Each row was made from one path, in order. Every step used is in the known rows, and no mark comes twice. Write each row's path.
In the rows, zero is written as 128.
Known rows:
tate/sulop: [152 115 133 158 132  81  98 148 115 125 153  96 138 135 116 107 162 147
 127 143 134 132 113  83 125 110]
tolen/sulop/tisa: [151 116 157 127 116  79 126 153 132 182 106  69 163 115 119 111 129 167
 106 122 168 125 140 168 116 139]
tisa/sulop/tate: [103 179 123 113 171 137 180 109 119 130  94 112 114 135 104 118 147 145
 115 142 101 126  96 123 136 165]
tolen/sulop/tate/notir: [108 179 141 129 133 113 138 182 154 133 126 121 142 126 104 119 129 158
  99 132 106 121 115 252 109 132]
masok/sulop: [161 102 115 133  89 117 159 114 113 118 118 114 149 117 119 126 113  92
 136 125 125 125 143  56 136 136]
tamog/sulop/masok: [ 77 107 152 157 143 110 137 116  88 118 130 111 116 116 148 127 136 174
 127 172 156 138 106  85 108  72]
posot/notir/tate: [134 146 122 135 109 162 132  86 136  95 110 192 119 130 120 151 108 107
 182 127 129 128 103 119 121 109]
tisa/sulop/tate/notir/masok: [ 53 178 116 100 188 167 166 123 161 138 123 161 105 130  82 147 137 120
 114 116  78 124 127 219 127 162]
tamog/sulop/tisa: [124 131 173 134 160  71 113 108 124 156  99  78 158 117 149 109 130 154
 115 150 160 133 135 127 120  99]
zufumag/sulop/tamog: [166 131 139 101 157  71 114 101 122 122 153 112 127 121 182  94 136 171
 155 149 178 133 186  90 145 163]
notir/masok: [ 96  89 126 124 128 132 117 122 138 146 155 123 120 121 107 132 125 120
 138 106 133 130 163 143 120 130]
tolen/sulop/tate: [129 164 138 130 121 101 151 170 122 152 122  84 136 127 121 112 142 167
 103 122 117 121 111 198 122 145]
tate/notir/masok/sulop/tamog: [138 144 116  90 123 129 155 104 157 135 144 158 150 102 132 138 124 115
 164 103 118 121 177 156 142 171]
notir/masok/sulop/tate: [135 141 104 106 107 155 175 130 116 150 138 123 136 114 157 151 126  77
 110  81  86 115 160 147 149 157]
posot/sulop/tisa: [156  99 134 111 132 134 121 113 119 153 110  95 149 113 183 110  94  78
  90 146 163 132 139  36 137 181]
notir/tate: [ 97 101 124 132 118 155 125 124 142 112  94 146 139 130 122 131 110 125
 153 135 120 128 115 148 113 131]
tolen/sulop/nakerov: [154 111 148 135  95  92  92 154 147 148 126 103 124 148  44 107 121 160
 135 126 162 133 107 173 113 104]
zufumag/sulop: [135  85 133 128 143  91 104 123 120 109 155 112 120 132 147 112 118 123
 125 144 163 133 182  83 128 121]
posot/notir: [158 150 131 140 115 122 124  82 121 107 145 163 119 122 106 132 120 118
 162 137 148 134 123  69 123 109]
tate/notir/masok: [ 77 104 127 123 139 143 106 132 170 127 157 161 130 119  85 138 115 109
 133 119 120 130 165 192 109 124]
zufumag/notir: [155 111 137 132 113 114  97 120 134 133 103 114 116 141 103 111 120 162
 140 111 140 134 162 110 136 110]
tolen/sulop: [124 110 141 145 110  81 131 156 130 147 127  86 132 125  88 106 132 169
 136 128 147 129 124 149 108 127]
tate/notir/masok/sulop: [107 100 109 118 107 146 147 126 155 124 150 160 141 113  96 155 105  70
 137  99 104 122 172 150 127 134]
posot/notir/tate/sulop: [158 157 120 156 118 129 116 114 124 100 135 176 118 138 126 149 146 123
 172 123 121 129  80 108 127  87]
tisa/sulop: [ 97 126 124 130 158 114 161  98 129 133 100 114 111 134  68 110 138 148
 145 150 131 133 109  72 123 147]

Which path is each row?
[103  93 119 157 115 158 129 152  98 113 130 141 129 132 160 152 156 156
 126 148 128 128  80 112 114  93]
notir/tate/sulop/masok
[135 141 130 114 152 111 119 134 112 112 148 111 123 133 184 114 129 125
  94 136 134 125 169 132 140 147]
zufumag/sulop/tate
[ 88 152 112 101 153 184 138 144 150 129 148 158 113 119 161 141  95  57
  88 117  89 125 140 166 134 178]
posot/sulop/tate/notir/masok
[ 76 107 122 134 148 151 182  98  95 127 110 128 101 124  97 136 145 165
 127 169 147 134  99  53 118 133]
tisa/sulop/masok
[113 162 118 113 146 169 138 141 138 104 120 147 132 124 166 120  92  70
  84 154  98 127 113 120 133 171]
posot/sulop/tate/notir
[151 115 140 132 134 118 102 147 135 149  99 110 171 132 162 132 150 138
 112 125 134 123 106 152 128 123]
notir/tate/sulop/tisa
[126 107 123 152 124 123 108 152 133 115 118 126 139 140 131 126 148 140
 145 129 112 127  90 134 121 108]
notir/tate/sulop
[131 136 124 129 120 138 120  87 129 130 170 174  99 117 104 154 123 105
 165 101 138 132 153 117 125 116]
posot/notir/masok
[ 81 197 157 137 174 105 125 137 143 107 117 132 138 127 133 116 128 145
 112 159  99 129 107 208 115  96]
tamog/sulop/tate/notir
[133 135 116 161 107 165 135 117  91  98 146 190 109 129 155 173 154 140
 154 139 137 129  70  88 122  72]
posot/notir/tate/sulop/masok
[160  90 114 111  80 148 118 115 142 149 146 140 124 136  74 148 106  69
 140  86 129 127 150 122 140 119]
notir/masok/sulop/nakerov
[ 78 158 126 109 148 163 121 144 160 127 151 160 133 120 121 144 124 109
 101 111  90 122 155 240 119 143]
sulop/tate/notir/masok
[154 109 129 142 112 133  69 149 150 116 115 141 130 165  86 126 140 125
 144 128 129 132  71 154 126  89]
notir/tate/sulop/nakerov
[165 154 112 117 101 139 176 125 106 123 113 111 152 118 159 132 124  93
 105 117  98 116 131 109 147 155]
masok/sulop/tate
[166 155 107 100 100 158 151 133 124 161 113 124 115 130 146 153 123 110
 115  47  85 117 185 168 166 141]
zufumag/notir/masok/sulop/tate
[113  67 130 134 131 126 122 120  86 107 167 129 112 122 181 135 126 139
 105 161 180 133 171  59 124 110]
zufumag/sulop/masok
[154 121 126 146 116 123  88 153 141 129  93 129 116 158 122 127 148 165
 152  96 111 130 118 148 140  87]
zufumag/notir/tate/sulop
[181 155 139 131 144  62 110 127 119 133 149  92 143 125 153  92 179 195
 154 147 148 131 117  89 139 143]
tate/sulop/tamog
[165  96 124 120 111 147  94 113 132 121 126 126 112 145 114 107  82  73
 121 148 155 139  99  44 135 146]
posot/sulop/nakerov
[133 100 121 151 108 160 105 156 106 127 107 144 107 148 153 152 152 185
 130 114 127 129 104 125 134  73]
zufumag/notir/tate/sulop/masok
[138 148 116 115 134 157 147 132 110 122 120 108 124 124 189 112 103  82
  88 142 113 128 109  68 143 185]
posot/sulop/tate
